In the rows, 128 means zero.
Known rows, with every step that occurs:
lito -> nugola -> pizil -> lumek -> gafa: [135  85  78 119 120 121 131 129 118 142 110 119 166 136 145 126 145 123
 123  97 153 108 137 114]
pizil -> lumek -> fiti -> latu: [132 119 127 158 124 115 111 121 182 134 110 136 106 155 116 119 108 143
 107 120 131 152 116 207]
gafa -> lito -> nugola: [130 136 137 109 136 131 138 140 129 116 114 129 141 103 129  94 131 118
 113 145 133  93 139 109]
pizil -> nugola -> lito -> lumek -> fiti: [148 167 126 115 137 106 150 130 136 110 124 110 183 131 116 133 160 141
 136 120 124 137 121 135]
lito -> nugola -> pizil -> lumek -> fiti -> latu: [140  93  65 122 116 115 136 126 128 143 111 119 162 142 143 123 143 121
 112  88 150 113 135 124]
lumek -> lito -> gafa: [116 123 131 144  99 134 126 114 123 172 190 126  77 128 142 132 129 131
 122 129  86 140 142 138]
gafa -> lito -> nugola -> pizil -> lumek -> rired -> legok: [124 110 126 111 129 129 140 125 130 130  97 129 167 110 154 107 135 103
 130 149 154 120 142  76]
lumek -> rired: [118  68  84 141 136 142  91 112 124 149 124 135 133 112 138 124 114 139
 158 161 112 142 138 153]
lito -> nugola -> pizil -> lumek: [132  61  67 117 112 116 136 134 114 134 118 117 170 146 151 121 136 116
 119  89 171 116 137 112]
gafa -> lumek -> pizil -> nugola: [134  78 118 132 136 138 114 135 108 120 111 131 130 118 111 163 127 123
 137 125 168 145 116  85]
pizil -> lumek -> gafa -> lito -> nugola -> legok: [118 132 162 142 134 128 108 123 162 126  95 135 123 136 130 106 108 142
 116 130 128 132 126 179]
fiti -> latu: [137 113 105 142 136 129 106 122 138 121 113 132 104 126 144 150 105 133
 119 111  69 147 124 176]
lito -> nugola -> pizil -> lumek -> rired -> legok: [124  45  63 118 116 118 124 123 111 151 105 118 174 137 156 122 136 109
 129 101 173 119 141  79]
pizil -> lumek -> lito -> nugola -> legok: [116  67 102 158 100 120 110 115 150 145 144 131 107 167 140 113  99 140
 102  93 151 140 132 176]
gafa -> lito: [126 155 166 118 136 138 139 138 140 107 124 136 128 109 129 106 120 122
 133 167 117 126 131 133]
lito -> lumek -> pizil: [129 204 121 124 138 129 134 136 139 100 170 138  89 155  90 132 114 121
 134 134 198  95 108 149]
nugola -> lito -> lumek -> pizil: [146 226 149 118 134 108 159 131 126 109 178 126 130 152  94 115 127 130
 106 115 146 125 112 163]
lumek -> lito: [128 122 100 150 106 142 118 111 137 161 179 135  89 134 125 136 124 143
 134 135  94 125 140 144]
nugola -> lito: [141 152 147 121 128 112 147 131 117 128 156 121 151 135 117 108 126 139
 108 114  93 149 125 160]
nugola -> legok: [ 95 104 141 124 124 138 116 127 113 128 151 126 126 153 129  93  90 144
 147 102 111 142 125 156]
gafa -> lumek: [123  83 137 133 143 136 107 144  91 108  97 132  91 111 115 164 116 127
 130 124 111 124 118  89]
rired -> legok: [103  80 143 118 133 127 108 128 121 154 119 128 118 124 123 124 106 105
 146 142 141 122 130  45]
gafa -> lumek -> pizil -> nugola -> legok: [125  80 126 131 135 140 114 132 104 121 115 130 132 126 113 152 119 126
 140 114 165 150 115  88]
gafa -> lito -> lumek: [126 219 175 113 147 131 146 142 140  78 126 138 101 119 117 121 123 117
 132 166 134  96 121 130]

Rows:
[131 208 177 127 154 151 116 124 149 137 108 139 116  88 111 122 140 145
 146 181  68 104 133 142] : lumek -> gafa -> lito
[125  67  94 159 102 118 111 118 155 144 139 132 104 160 138 123 108 136
  99 103 155 136 133 173] : pizil -> lumek -> lito -> nugola
[121  88 113 141 125 140 107 124  86 140 124 130  82 116 120 154 124 136
 117  99  99 103 132  75] : gafa -> lumek -> lito -> nugola -> legok
[128 152 179 115 121 103 155 134 103 137 167 111 138 129 134 103 131 127
  96 108  84 165 126 153] : nugola -> lito -> gafa
[126  99 124 148 127 144 108 126  99 133 126 136  70 113 118 172 124 135
 128 125  91 122 127  90] : gafa -> lumek -> lito
[137 199 151 116 149 147 127 123 137 144 103 132 142  88 122 122 157 137
 143 164  81  90 139 115] : lumek -> gafa -> lito -> nugola -> pizil
[105  90 174 124 130 123 121 145  80 127 125 119  82 108 142 145 123 113
 116 119 103 147 123  97] : lito -> gafa -> lumek
[145  98 118 118 127 110 141 131 126 119 119 109 204 126 139 131 149 139
 136 113 114 167 129 135] : pizil -> nugola -> lito
[124  95 108 136  93 124 148 120 130 141 155 124 143 164 172 151 134 117
 143 114 139 183 132 142] : nugola -> pizil -> lumek -> lito -> gafa
[135 153 133 111 126 127 155 133 142 124 113 129 161 117 134  98 146 116
 120 143 148 109 137 109] : gafa -> lito -> nugola -> pizil -> lumek -> fiti
[136 143 138 142 150 135 110 129 117 129  92 135  79 104  96 160 132 139
 121 126  80 114 114 105] : gafa -> lumek -> fiti -> latu
[141 159 129 115 128 126 152 128 146 122 104 129 156 115 141 107 144 115
 114 135 129 114 137 119] : gafa -> lito -> nugola -> pizil -> lumek -> fiti -> latu
[132 106  74 142 105 136 118 112 126 170 170 128 102 127 126 123 135 139
 113 113 111  92 148 122] : lumek -> lito -> nugola
[130 119 116 131 117 131 136 123 138 131 118 128 160 152 154 151 136 126
 157 128 132 166 126 149] : nugola -> pizil -> lumek -> gafa
[134 183 111 120 138 125 135 134 142  96 155 131 120 151 100 142 128 121
 144 132 205 107 110 138] : lito -> lumek -> pizil -> nugola
[125 216 169 111 141 135 150 134 148  86 140 136 131 131 116 110 122 117
 141 156 171 114 118 130] : gafa -> lito -> lumek -> pizil -> nugola -> legok
[145 141 123 115 135 105 146 133 126  99 121 109 187 132 130 142 152 135
 136 114 125 146 122 134] : pizil -> nugola -> lito -> lumek
[117 139 149 107 133 134 138 135 123 118 119 127 144 114 133  80 120 123
 118 130 128 100 138 113] : gafa -> lito -> nugola -> legok
[134 141 128 103 128 133 155 137 122 117 117 127 164 109 144 106 144 111
 128 142 137 106 141  93] : gafa -> lito -> nugola -> pizil
[147 117 106 124 118 125 143 122 145 144 167 124 190 143 113 114 135 129
 133 125 191 169 124 146] : lumek -> pizil -> nugola -> lito
[130  95  94 139  96 128 144 119 137 136 149 129 150 167 164 153 131 122
 149 116 142 176 131 145] : nugola -> pizil -> lumek -> lito
[125 201 156 120 151 136 133 130 140  89 119 140 107 109 124 122 123 120
 143 181 129 102 126 133] : gafa -> lito -> lumek -> rired
[135 196 158 121 153 146 116 124 142 143 101 134 125  83 111 113 147 143
 132 166  78  80 139 125] : lumek -> gafa -> lito -> nugola
[129 134 143 135 146 137 115 136 111 132 104 134  86 107  86 146 136 138
 131 138 105 104 116  92] : gafa -> lumek -> fiti
[137  91 145 116 128 106 143 135 104 120 113 103 186 115 149 142 154 129
 125 108 103 176 127 111] : pizil -> nugola -> lito -> gafa -> lumek
[140  96 129 130 136 131 125 133 105 121 117 128 140 119 108 157 131 124
 127 119 159 153 115  90] : gafa -> lumek -> pizil -> nugola -> lito
[123 112 145 153 132 126  98 125 166 130 102 136 110 142 125 130 107 146
 124 134 127 145 120 193] : pizil -> lumek -> gafa
[119 107  83 140 103 138 118 108 119 172 177 126 106 138 130 109 124 144
 118  98 106  99 147 127] : lumek -> lito -> nugola -> legok
[ 97  66 164 126 135 127 105 131  78 148 110 120  88  96 150 146 120 107
 129 136 104 150 129  66] : lito -> gafa -> lumek -> rired -> legok
[114  80 135 160  98 117 116 120 153 145 153 131  86 161 149 129 104 131
 105 115 136 169 129 185] : pizil -> lumek -> lito -> gafa
[127  84 102 129 107 124 144 131 132 119 129 126 164 165 162 147 126 117
 152 115 157 178 124 147] : nugola -> pizil -> lumek
[128 239 149 126 159 133 116 132 135 101 127 135  75 125  95 151 132 141
 145 149 110  69 113 147] : lito -> lumek -> gafa
[130 252 178 114 150 132 151 137 154  94 131 139  98 116  96 109 137 125
 133 176 130  82 120 131] : gafa -> lito -> lumek -> fiti
